Each row was made from one path, in order. Every step used is in the known rows, and no mark comes twice. Write each row's path.
Known rows:
tizan-fevo-depum: [-29.1 -19.5   7.6 -22.6  -2.5  -1.6  34.7  -2.3 -29.9  11.2  47.4   2.4
  14.0  24.3 -12.8  27.7  22.7   8.5 -17.9  24.3 -17.7 -14.4]
tizan-fevo: [-15.2 -21.0   3.3  -7.9  -7.0   6.0  29.7 -10.2 -28.0  -1.7  19.4  -0.3
   2.0  12.1 -10.7  18.3   4.5   6.0 -24.8  21.1 -16.8 -17.0]
suku-soka: [-19.6   7.5  -9.4   3.1  17.2 -28.4   3.5  26.5  -1.0  -8.2  -9.2  29.2
   3.8  -2.1   3.6   1.0 -30.9  -7.2   4.0 -15.2  16.9  -8.6]
depum-vimal-soka-suku: [-35.9  19.7   7.7 -11.1 -16.7  15.8  -4.4 -10.4  12.0  -1.2  10.5  -0.6
  14.9  -5.1  -9.6   5.0  14.5   9.1 -35.7  10.1   9.1  -1.1]
vimal-depum-ginad: [-31.4  32.4 -28.2 -16.0   2.4  39.0  -7.2  10.7  30.2  31.6   0.9  23.1
  11.6   5.6   0.6  21.1  16.4   0.2  11.3   3.1  -8.5  22.2]
suku-soka-vimal: [ -8.9   0.7 -15.7   9.1   8.1 -21.9  -1.3  10.6 -12.0 -17.7 -11.4  14.8
   8.2  -3.3   4.6 -18.8 -44.2  -8.2   8.6  -5.8  43.8  -5.0]
tizan-fevo-depum-vimal-soka-suku: [-49.0 -12.9  11.2 -29.9 -11.3   8.9  31.3  -7.6 -24.0   9.2  52.3   0.1
  22.6  21.7 -18.7  28.3  31.7  12.2 -36.4  31.7 -13.5 -15.9]
suku-soka-vimal-depum-ginad: [-23.9  16.6 -29.1   1.4   9.7  -2.3  -4.3  16.4   2.9  -2.9 -10.8  25.8
  13.5  -0.6   5.5  -8.5 -35.8  -8.6  14.5  -4.0  39.3   6.5]
soka-vimal-depum-suku: [ 13.0   7.2 -18.6   5.4  -7.6  42.9 -18.8 -18.8   0.2  11.2   6.7  -5.2
  12.8  -8.5   2.5 -18.5 -13.8  -7.9  13.8  26.2  35.9  19.7]
suku-soka-vimal-depum-fevo: [-17.7  16.3 -34.7   1.8   6.3  -2.0  -6.5  13.2   3.9   0.0  -6.0  22.0
  20.2   3.6   0.2  -8.4 -43.9 -14.2   4.3  -4.0  39.7   5.9]
soka-vimal: [ 16.0  -9.8  -9.0   8.2 -12.9   9.7  -7.2 -22.4 -15.8 -13.9  -3.7 -20.5
   6.0  -0.9   0.1 -27.9 -18.8  -1.2   6.9  14.8  38.5   3.7]
fevo-depum-vimal-soka: [-37.2  22.2  11.3 -22.2  -2.9  -8.0   6.1   3.0  12.0  20.1  47.0   9.7
  23.5  16.5  -4.9  24.0  27.9  11.0  -9.7   1.9   5.0   4.0]
vimal-soka: [-15.3 -14.7   9.7   5.3 -16.4   9.6  -6.0  -6.8  16.6   1.6  -0.1  -6.6
  16.5 -12.2  14.4   2.1 -10.6  28.8  -8.8 -30.3  15.2  13.7]
ginad-soka-vimal-depum: [  6.8   9.1  -4.0   7.5   5.8   2.0   4.0 -21.3  21.2  -0.8 -10.2  -8.2
   3.1 -20.5  18.2 -22.0 -19.2   1.4 -11.8  -1.0  28.0  29.2]
suku-soka-ginad: [-27.6   5.3 -17.9   5.5  15.5  -5.8   0.0  13.7  -6.7 -18.2 -17.7  20.9
  17.3 -14.8  -0.1  -4.1 -55.9  -6.4   9.9 -10.8  24.8 -12.6]
fevo-tizan: [ -1.4 -11.1   7.2 -17.2   5.4 -15.5  24.5  -3.7   8.5  12.1  34.1  -3.9
   5.7   7.2  -4.2  21.4  18.6  22.4   7.0   2.4 -15.0  -4.7]
vimal-depum: [-18.8  32.9 -17.0  -8.5   0.2  38.5 -15.9  15.0  21.7  15.9  -6.6   7.0
  13.2   6.3   2.3   5.3  -0.6 -11.3   0.0  -2.2   1.2  29.0]
fevo-depum-ginad: [-32.1   0.6  -6.1 -28.6   8.3 -10.3  15.8   6.1   7.4  34.7  46.2  19.9
  14.7  17.5  -4.9  28.7  42.8  15.6  21.7  10.1 -11.0  -2.9]
soka-vimal-depum: [  3.0  13.5 -20.5   2.4 -12.3  37.2 -18.0 -11.7  -0.8  -2.9  -7.9 -14.9
  14.5   3.9   3.1 -24.1 -19.7  -9.9   7.3  12.9  39.4  24.0]
depum-suku-soka: [  6.5  -7.1  -2.1   7.3  22.1  -6.7   0.5   2.9   1.6  22.1  23.4  40.7
  -0.5 -28.0   1.3  12.0  -9.2  -1.3  16.6  16.8   5.8 -14.2]
ginad-depum: [ -0.8   4.0 -19.1 -21.2  -4.6   2.3   1.2  30.4  -1.6  19.7  31.4  17.0
   5.0  -4.0  -6.6  10.4  -9.7   8.4   5.5   2.1  -6.8   7.3]

Which path is each row?
[  8.9  -4.1 -23.4 -12.3   5.8   1.1  -1.1  25.0  -5.6  31.7  47.0  38.3
   6.3 -23.6  -5.0   9.4 -23.0   7.6  19.1  18.0  10.4  -1.3] -> ginad-depum-suku-soka-vimal
[  1.2  -8.5  -8.1   9.8  20.8   8.9  -1.8  -5.4  -2.2  15.8  17.3  34.9
   9.1 -36.4  -1.2   8.7 -27.1   0.1  20.4  19.9  11.1 -18.0] -> depum-suku-soka-ginad
[ 13.2  -4.2 -15.6 -17.2   2.1  11.3   0.5  19.9   0.6  39.7  53.1  31.1
   2.8 -22.2  -7.3  18.0  -1.1  11.6  15.3  20.8 -11.5   0.7] -> ginad-depum-suku
[-26.4  18.1 -13.4 -28.3 -16.1  13.4  -1.6  22.6   7.3  19.1  38.6  16.7
  15.3  -7.3 -13.0  13.5   0.6  14.8 -19.2   7.8  -1.3   6.8] -> ginad-depum-vimal-soka-suku
[  6.3   9.4 -16.1   4.6   3.4   3.2   6.3 -26.1  26.3   9.9  -0.9  -4.7
   9.0 -17.1  11.8 -15.2 -18.4   1.5 -16.2   2.5  24.8  25.7] -> ginad-soka-vimal-depum-fevo
[-31.2 -28.6   9.5  -8.0 -20.3  25.5 -10.3  -6.9   6.4  -4.4  -0.6 -17.7
  23.1 -16.4   5.3 -14.3   4.6  25.3 -18.6 -12.0  13.4  12.0] -> vimal-soka-suku
[-12.5   0.6 -41.6 -16.1  -7.8  35.4  -1.4  -1.9  -1.5  16.3  22.2   5.9
  30.4 -15.7 -18.3  11.1 -42.1   8.3   6.8  13.5   0.7  -7.8] -> soka-ginad-depum-fevo
[-23.5 -16.5   1.6   7.6 -17.2  31.7 -10.2 -18.2  11.0  -7.8  -8.4 -14.3
  29.9 -25.3  10.3  -2.3 -35.7  30.2  -2.9 -25.1  23.7   8.3] -> vimal-soka-ginad
[ 15.9  -6.8   3.6  11.7   5.2 -16.9  12.0 -28.3  11.2  -8.6  -6.5 -12.1
  -3.7 -23.8  16.9 -25.2 -18.6   6.9 -11.9   0.5  28.6  15.4] -> ginad-soka-vimal
[ -1.6  -5.4 -23.1  -8.3  -0.4  40.2  -5.5  -3.5  -7.7  14.3  23.8  10.6
  20.2 -33.2 -10.7   6.7 -36.7   9.3  19.2  22.2   3.5  -6.6] -> soka-ginad-depum-suku
[-20.3 -26.3   3.7 -15.6   3.3  -2.4  32.8  -9.3 -34.4  17.0  56.9  14.7
  15.7  10.7 -11.8  24.0  11.6   7.1  -7.4  37.3  -1.4 -20.4] -> tizan-fevo-depum-suku-soka-vimal
[-25.8 -23.2   6.7 -18.7   8.0  -4.7  35.0  -1.6 -28.5  21.6  58.5  21.8
  14.0  11.0 -12.1  33.6  17.5   7.7  -9.8  32.0 -14.9 -21.7] -> tizan-fevo-depum-suku-soka
[-14.7  -0.9  -8.8  -6.9  12.2 -16.9  24.0 -14.9  28.6  24.1   7.0  24.4
  -7.5 -17.7   7.6  18.2  21.4  22.9   4.9   0.6 -12.8  -0.9] -> depum-ginad-soka
[  2.6   9.9 -35.0  -7.8 -13.7  33.4  -5.7 -19.2   9.8  16.3  17.3 -11.6
  25.3  12.1  -6.7  -6.4 -13.2  -1.6   3.6  18.1  27.9  17.6] -> soka-vimal-depum-fevo-tizan
[  6.6   5.9 -13.4  -0.9   5.6  -1.8  15.1 -26.7  29.6  13.8  10.4  -5.7
  11.2 -14.5  10.4  -8.0 -12.4   9.1 -13.7   2.8  19.7  24.5] -> ginad-soka-vimal-depum-fevo-tizan
[-23.7 -14.4  -8.3  -2.7 -20.3  32.6  -9.0  -3.3  10.1   1.7   6.9  -6.0
  31.7 -26.8   7.6   2.5 -40.0  34.2  -0.9 -24.2  19.9  11.9] -> vimal-soka-ginad-depum
[-15.3  -4.1   5.0 -15.2  21.7 -16.0   7.4  11.9   0.0  33.9  56.1  32.2
  16.1  -1.5  -2.2  21.6  19.1   2.6  21.3  15.8   2.5  -4.8] -> fevo-depum-suku-soka
[ -1.3   4.2 -42.1 -27.3  -8.5   4.7   6.1  21.3   9.9  41.8  49.7  23.4
  16.2   2.6 -18.5  25.3  -8.7   9.0  -2.7   8.2 -15.3   0.3] -> ginad-depum-fevo
[-29.0   3.7 -35.9 -13.4  13.6  -8.8  11.2  23.0   1.3   6.9  18.3  32.1
  27.4 -11.6 -10.9  15.5 -53.7   5.5  10.8  -5.9  11.4 -14.8] -> suku-soka-ginad-depum-fevo-tizan
[-35.9 -20.4   3.2 -26.1   3.4 -10.2  46.8  -9.7 -15.5  22.2  50.4  14.0
  10.0  15.8  -8.9  36.1  32.8  19.6 -15.2  24.6 -23.6 -15.1] -> tizan-fevo-depum-ginad-soka
[ -0.7  -7.6 -27.7 -22.0  -1.9  -7.4  24.1 -15.8  22.5  40.1  49.7   7.5
  20.5  15.5 -20.0  36.1  14.2  16.4  -6.6  11.2 -23.2 -13.9] -> depum-fevo-tizan
[-18.3  19.8 -24.7 -14.5  -5.2  33.0  -3.0   0.9  -5.2   1.7  15.7   6.4
  21.6 -18.1 -15.9   8.0 -37.5   3.1   1.3  17.6   6.9  -7.3] -> soka-ginad-depum-vimal
